Known rows, with every step that occurs
J Y B G E: [ 12.2  22.2 -14.8 -21.7 -18.5  41.8   3.3 -12.6 -38.6  17.9 -11.8   5.0
 -27.0  15.6  13.8  -3.4  34.4 -17.8 -10.4]
P E G Y J: [ 58.1  23.7 -43.4 -24.0 -21.2  23.4  11.6 -26.9 -16.6 -11.1   1.5   3.9
 -46.4  -9.1   7.7 -12.3  19.6  26.2 -13.7]
G Y J B P E: [ 26.6  17.2 -52.3 -22.4 -17.8  12.2  16.7 -12.5  -4.9  11.6  24.1  25.2
 -38.5  -9.9  12.6 -34.6  50.6   4.5 -13.7]
E G Y B: [ 29.1  19.7 -37.9 -19.4  -2.2  35.4  16.4 -23.7 -24.7  11.7 -21.6  -8.8
 -21.1   2.0   2.0   4.6   9.5  10.6  -5.7]
Y J B: [ 24.3  16.0 -25.6 -14.0  19.7  28.0   4.0   3.8  13.8  12.9  11.9   4.0
 -17.9  -3.4  -2.0 -22.7   9.1   4.6 -27.0]
Y B G E: [  7.2  11.4  -9.5 -11.4 -13.9  14.6 -11.5   7.7 -35.6   5.6 -23.8 -11.5
 -11.5  16.8  18.0   4.4  28.7  -5.1   0.3]
J Y: [ 19.3  30.5 -14.7 -19.4 -13.5  26.5   5.3 -10.3  -3.1  27.6  21.9  15.1
 -23.7  -2.2  -5.0 -23.9  12.1   1.9 -15.2]
J Y B E G: [ 16.8  13.8 -13.1  -2.0 -13.9   8.6  31.8 -33.5 -19.3  31.9  -0.4   9.8
 -34.0  -8.5  -0.5  -4.8  17.3 -25.0 -38.3]
P B: [  2.6  16.5 -23.7 -18.3  -6.1  -6.5   3.6   7.2   0.5   5.7  12.2  10.9
   5.3   0.1 -16.8  -9.1   2.4   7.9  -9.2]
E G Y: [ 42.9  23.6 -26.1 -20.5 -17.1  32.6   7.7 -13.9 -19.0   7.2 -16.8  -6.0
 -33.6  -1.2   5.5  -6.3  -1.8  32.9  -9.4]
B P E: [  0.7   8.4 -21.8  -5.5 -40.7 -40.1   2.4   1.8  -6.4  18.8  30.2  13.4
 -21.1  -9.8   9.1 -24.1  33.7   7.4   2.2]
G Y B P: [  0.2  12.2 -41.0 -21.7 -18.6  13.9   6.7 -10.0 -30.3  23.0   8.8  12.2
 -15.4   6.3  15.1 -13.1  45.1   3.5   5.7]
P E G: [ 34.3  15.6 -15.0  -1.7 -23.3 -19.1  12.2 -10.4  -2.8   7.5   1.7  -7.2
 -28.2 -17.9  -4.8  -7.4  -1.6  13.7 -10.1]
Y J B P E G: [ 30.6  -4.2 -29.5  -5.6 -18.6 -18.5  31.2 -14.7  -0.8  21.5  14.8   7.3
 -49.8 -19.6   8.3 -17.8  23.8  10.1 -33.5]
B P E G Y: [ 30.9  10.4 -34.5 -14.5 -49.2 -13.4  18.5 -20.4 -25.5  11.6   2.7   7.9
 -46.1 -12.3  15.1 -14.7  29.1  25.3  -4.2]
B G: [  8.0  17.0   2.1 -20.1 -20.5   9.0 -10.0  12.0  -9.4  26.1  -0.9  -5.1
 -17.0  15.2   9.6  -8.7  14.4  23.3  -1.9]
Y B: [  1.9  16.6 -23.6  -7.8   8.0   9.5  -0.3   0.7  -7.2  19.0   5.6  -4.3
   2.1   3.4  -4.7  -5.5  15.3  -9.2  -0.2]

Rows
[ 13.9   5.4 -31.6 -10.9 -35.9 -12.0  43.3 -38.9 -25.2  37.5  21.2  16.8
 -41.9 -13.2   0.6  -7.3  35.8 -15.9 -19.0]	J Y B P E G
[ 32.1  11.0 -38.9 -14.2 -28.5   0.3  31.9 -18.4  -8.6  22.9  -2.6   9.7
 -40.2 -16.6   6.8 -18.8  24.3  11.4 -16.9]	J B P E G Y
[ 13.7  27.8 -40.9 -22.4   2.7  40.1   0.6  -9.5 -18.4  13.8  -4.2   4.3
  -5.0   6.3  -0.1  -6.9  24.6  -1.3   7.7]	G Y B
[  8.4  14.6 -10.0 -19.3 -25.8  -0.3  -7.8  14.0 -30.0  -7.7 -16.7   2.1
  -7.5  14.4   5.9   1.4  18.1  10.7 -11.5]	P B G E
[  6.7  21.8 -14.6 -29.3 -14.2  40.8  15.0 -16.2 -21.3  44.6   8.9  11.1
 -21.1  18.4   0.6  -5.3  32.6 -11.0  -8.5]	J Y B G
[ 53.7  19.0 -33.7 -27.5 -10.7  42.2   6.5 -20.0 -23.5  -4.4  -7.3  -2.3
 -45.6   1.0  12.8  -8.9   8.7  38.3 -21.7]	E G Y J
[ 21.3   8.0  -2.2  10.0  -1.7  -9.1  20.6  -3.0   8.0  23.2 -16.8  -4.3
 -25.8 -14.1   1.5 -11.2  -7.7  -4.9 -43.3]	J B E G
[  9.4   4.7 -10.1   8.2  -7.6 -16.1  19.3 -13.4 -17.7  17.6 -11.6  -6.0
 -18.4  -4.4   5.6   2.0   9.9 -13.4 -26.2]	Y B E G
[ 30.0  26.1 -34.6 -13.4   7.0  35.8   6.3  -4.3  -1.8   7.4   3.8  19.3
 -28.7  -3.2  10.8 -31.0  30.9  -4.3 -33.2]	G Y J B E
[ -2.1  11.5  -9.4 -17.9  -8.4  14.4   0.1   3.7 -16.5  32.8  -5.3  -6.1
  -5.1  18.8   3.8   2.3  23.6   0.5   2.8]	Y B G
[ 29.2  13.9 -11.2 -14.9  -1.4  35.9  -7.1  12.4 -15.1  -0.6 -19.0  -4.4
 -30.0  10.0  21.5 -13.2  21.0   7.5 -28.1]	Y J B G E
[ 33.2   5.1 -12.5   1.7   4.6   2.7  19.6  -8.1   3.4  13.2  -5.6   1.4
 -37.9 -12.4   8.4 -14.7   4.0   0.1 -52.7]	Y J B E G
[ 22.5  29.5 -16.0 -34.9 -27.1  38.3  -8.2   2.8 -21.0  20.0  -9.2   4.5
 -23.7  19.7  14.2 -11.6  25.5  30.6   6.5]	B G Y
[ 23.5  13.3 -45.0 -27.4  -7.0  35.3   9.1  -6.1 -10.4  18.3  14.8  19.0
 -37.0   0.2  18.9 -29.7  41.2  16.4 -21.1]	G Y J B P
[ 11.1  25.8 -27.8 -42.5 -23.7  28.5   2.2  -1.5 -22.2  12.3  -2.7  15.1
 -11.2  19.1  -2.4  -3.5  27.4  24.0   0.7]	P B G Y
[ -5.2  11.0 -27.1 -16.7 -19.6  10.1  20.6 -21.0 -22.9  43.2  29.8  20.7
 -24.8   1.9   6.8 -19.1  42.8 -14.5 -14.6]	J Y B P
[ 36.8  13.7 -39.6 -22.2 -18.4  11.5  20.1 -22.6 -26.7 -12.7  -2.7  19.4
 -35.9  -0.8   5.5  -7.8  19.2  16.0 -42.6]	P B E G Y J
[ 44.5   7.8 -43.9 -23.9 -44.7  -1.2  17.7 -26.7 -29.6   1.5  13.7  11.8
 -58.5  -8.6  22.7 -17.0  40.5  31.1 -16.2]	B P E G Y J
[  5.0  15.4 -48.7 -17.3 -30.6  -6.1  14.8 -16.9 -27.6  15.1  18.5  18.2
 -18.7  -4.7   9.7 -16.9  56.5  -9.4  12.9]	G Y B P E
[ 15.1   3.7 -38.8 -19.2 -24.1  14.5  22.1 -21.7 -39.6  23.2  -9.6   1.4
 -34.5   2.5  17.0   0.6  29.1  14.0  -8.2]	E G Y B P
[ -4.3  14.9 -14.5  -3.9 -15.0 -29.1   5.9   6.1  -3.7   4.9  13.9  20.3
   1.3  -1.4  -8.7 -13.5  13.2  -7.9 -23.9]	P B E
